Each row was made from one small tree. The marks that hang from a mark follow it in brackets, in the order of their numbers. Every link used is in the known rows. Write each row's tree.
Known rows:
j_670{j_392 j_802}: [ 24  14   3   1   0   3  38 -26 -35  55  10  -1  -9  26  -4 -12   7  10
  -9]
j_78{j_337{j_670{j_392}} j_789}: [-39   5   8  13 -33   6  13 -40 -45  35 -16  -5 -21  15  18 -35  12  38
   7]
j_337{j_78{j_789}}: [-32   7   1   1 -25  -3  12 -32 -14  17   7 -16  -5  16   5 -22   8   3
   2]
j_670{j_337 j_802}: [ 32   5 -10 -15   3  12  21 -31 -32  52  26 -17   0   8 -10 -17 -11  23
  -4]
j_337{j_78 j_260}: [-32  13  -8  10 -15 -11  26 -33 -10   6  -1   7 -24  29 -17 -23   4 -21
  12]
j_791{j_337{j_670}}: [-24 -11  -5  -2 -11  22   5 -24  -5  30   8  -2 -19  -8  12  -4 -11  36
  13]
j_791{j_337 j_802}: [ -5 -10   6  -7   6   9  12 -23   4  43  30   6  -4  17   0   4 -16  16
  13]
j_337{j_78{j_789} j_260}: [-55   4  -8  13 -25 -19  21 -32 -16   8   0  -5 -19  29  -8 -38   6  -3
   6]
j_789{j_78{j_337{j_670}}}: [-19  15  -7   6 -10  17  12 -15 -34  19 -12  -7 -30   2  16   3  11   8
  20]
j_78{j_337 j_789}: [-27  -2  14 -11 -25   4  10 -35 -27  29   0 -29   1  16  11 -18   2   9
  12]
j_260{j_337{j_670{j_802}}}: [-20  -4 -19  -2 -15  17  28 -11 -42  29  15   4  -5 -16 -13 -32   0  27
 -12]
j_78{j_337{j_670{j_802}} j_789}: [-46   1   4   7 -14  -5   5 -26 -42  34   3 -21 -13   8   8 -42  -7  47
  -1]
j_789{j_78{j_337{j_260 j_670{j_802}}}}: [-37  14 -20  19   7  -7  26 -10 -42  24  -8   0 -44  18  -5 -25   5  17
  11]
j_337{j_78{j_789} j_260 j_670{j_802}}: [-74   6 -18  31 -15 -26  18 -24 -29  13   2   3 -34  21 -12 -64  -3  34
  -6]
j_337{j_78}: [-10  16  -1  -2 -16   3  16 -34 -10  14   5  -3 -10  17  -3  -5   4 -16
   7]
j_78{j_789}: [-13  -8   9  -9 -20   4  21 -20 -20  28   8 -22   2  11   9 -17   2   5
   8]
j_791{j_337{j_78} j_802}: [-26   6  -3   0   0   1   3 -35   8  31  28  11 -11  23  -2  -1 -10  15
   6]
j_78{j_337}: [ -5   6  13 -14 -14   9  16 -36 -23  27  -1 -16  -6  17   1  -2  -1 -10
  18]
j_260{j_337{j_78 j_670{j_802}}}: [-42  12 -27   6 -20   9  18 -21 -35  19  12   9 -13  -8 -16 -39   6  26
 -19]
j_337{j_78 j_670{j_392{j_260}}}: [-20   0  -2  21 -29  14  18 -48 -32  30 -10  32 -41  28  15 -35  21  23
   7]
j_392{j_260{j_337{j_78}}}: [-18 -13 -14 -12 -34  26  22 -40 -27  23  11  12  -8  10   0 -27  20  -5
   3]
j_260{j_337}: [ -1  -7  -9 -21 -26  25  30 -19 -28  25  12  -5   8  -7 -10  -9   7 -10
   2]
j_392{j_260{j_337{j_78 j_670{j_802}}}}: [-38  -9 -24   3 -24  16  20 -32 -41  29  13  18 -22   1  -2 -54  12  34
 -13]
j_789{j_78{j_337{j_260 j_670{j_392}}}}: [-31  19 -16  25 -14   5  29 -25 -45  24 -25  16 -52  25   4 -17  23   8
  18]

Write each row's tree:
[-48   5  -8  16  -5   2  -4 -32   2  22  19  22 -26  11   2 -14 -12  35
   7]  j_791{j_337{j_78 j_670} j_802}
[-26 -10  -1   7   2  11   6 -19  -2  33  21  17 -20   6   4  -8 -18  37
  13]  j_791{j_337{j_670} j_802}
[-56  10 -15  25 -18 -10  19 -29 -16  -3 -10  20 -38  18 -12 -36   1   0
  12]  j_337{j_78 j_260 j_670}
[-31  13 -22  14 -32  -6  22 -56 -36  33   3   2 -23  32  -8 -50  14  26
  -4]  j_670{j_337{j_78{j_789} j_260} j_392}
[-51  10  -9  19 -16 -13   8 -24 -28  22   8  -8 -19   9   3 -49   0  41
 -13]  j_337{j_78{j_789} j_670{j_802}}
[ 37  15 -11  -7  -3  13  29 -43 -45  65  19  -6  -6  18  -7 -19   1  32
 -11]  j_670{j_337 j_392 j_802}
[ -8  27 -28  15  -8  -9  30 -53 -40  47  11  12 -27  36 -22 -43   7  22
 -12]  j_670{j_337{j_78 j_260} j_392 j_802}
[-39   5 -23   7 -27  -8  13 -47 -25  19  10 -10 -15  23  -9 -47   1  16
   4]  j_670{j_337{j_78{j_789} j_260}}
[-16  19 -28   5  -2 -10  20 -43 -28  32  19   0 -21  25 -26 -40  -8  15
  -6]  j_670{j_337{j_78 j_260} j_802}
[-68   9 -14  36 -35 -15  23 -38 -33  14 -17  18 -39  29  -2 -55  16  25
   0]  j_337{j_78{j_789} j_260 j_670{j_392}}
[-27 -12  -3   4   5  -5  22 -24   1  34  23  18 -19  29 -14 -10 -17   7
  18]  j_791{j_337{j_260} j_802}
[-64   2 -26  10 -29   2  14 -22 -40  20  13  -4  -6  -8  -6 -57   8  44
 -24]  j_260{j_337{j_78{j_789} j_670{j_802}}}
[-42   9 -17  10  -3   5  -2 -32  -6  32  18  -1 -25   1   1 -21 -11  50
  -8]  j_791{j_337{j_78 j_670{j_802}}}
[ 22   8 -16   1 -14  13  19 -62 -44  65  18  11 -23  35   4 -39  13  39
 -12]  j_670{j_337{j_78} j_392{j_260} j_802}
[-22   9 -11  28  -4  -9  39 -22 -41  38  -5  21 -39  26 -16 -42   3  24
  -2]  j_337{j_260 j_670{j_392 j_802}}
[-24  23  -5  23 -25   6  18 -40 -27  19 -11  20 -31  17   4 -23  16  14
   0]  j_337{j_78 j_670{j_392}}
[-17   8 -14  -7 -28   6   4 -47 -24  27  15 -21   0  11   5 -30   3  25
  -2]  j_670{j_337{j_78{j_789}}}
[-12  -5   6   9 -13  12  20 -46 -54  58  -6  16 -35  29  15 -41   9  43
   4]  j_78{j_337{j_670{j_392{j_260} j_802}}}
[-78   2 -14  27 -28 -18  14 -27 -20  -1  -9   6 -33  18  -5 -52   4  20
   8]  j_337{j_78{j_789} j_260 j_670}
[ 15 -16 -10 -12 -21  25  44 -34 -53  64  17  15  -6  19  -2 -35  21  21
 -15]  j_670{j_392{j_260{j_337}} j_802}
[-69  -3  -5  18 -13 -19  16 -25 -43  26  -4  -9 -28  21  -5 -60  -7  39
   5]  j_78{j_337{j_260 j_670{j_802}} j_789}
[-35  10 -27   8 -11 -18  16 -42 -33  34  20 -13 -15  25 -16 -58  -4  35
 -11]  j_670{j_337{j_78{j_789} j_260} j_802}
[ -5  28 -11  16   0   9  24 -21 -52  48  -8   1 -37  16   9 -12  18  32
  -2]  j_789{j_78{j_337{j_670{j_392 j_802}}}}
[-17   5  -7  23 -14   4  21 -44 -40  46   1  27 -41  31   9 -46  16  38
  -7]  j_337{j_78 j_670{j_392{j_260} j_802}}
[-19 -30 -12  -8 -33  34  26 -24 -38  25   4  19 -15  -7   8 -35  12  19
  10]  j_392{j_260{j_337{j_670}}}
[-25   4  -7  25 -19   0  37 -27 -33  23 -16  26 -39  23  -8 -31   8   9
  12]  j_337{j_260 j_670{j_392}}
[-72  -7   0  16 -29 -10  13 -30 -35  10 -14  -5 -27  17   2 -49  -2  23
  20]  j_78{j_337{j_260 j_670} j_789}
[-40  10 -16  16  -8   1  22 -16 -34  10 -18   5 -45  14   2 -15  10   0
  26]  j_789{j_78{j_337{j_260 j_670}}}
[-42 -23 -13 -11 -45  17  17 -39 -33  26  12  -1  -2  11   9 -46  23  15
  -2]  j_392{j_260{j_337{j_78{j_789}}}}
[-43  -8 -17  13   3  -1  19 -19 -14  35  13   6 -33   6  -9 -31 -17  43
   3]  j_791{j_337{j_260 j_670{j_802}}}
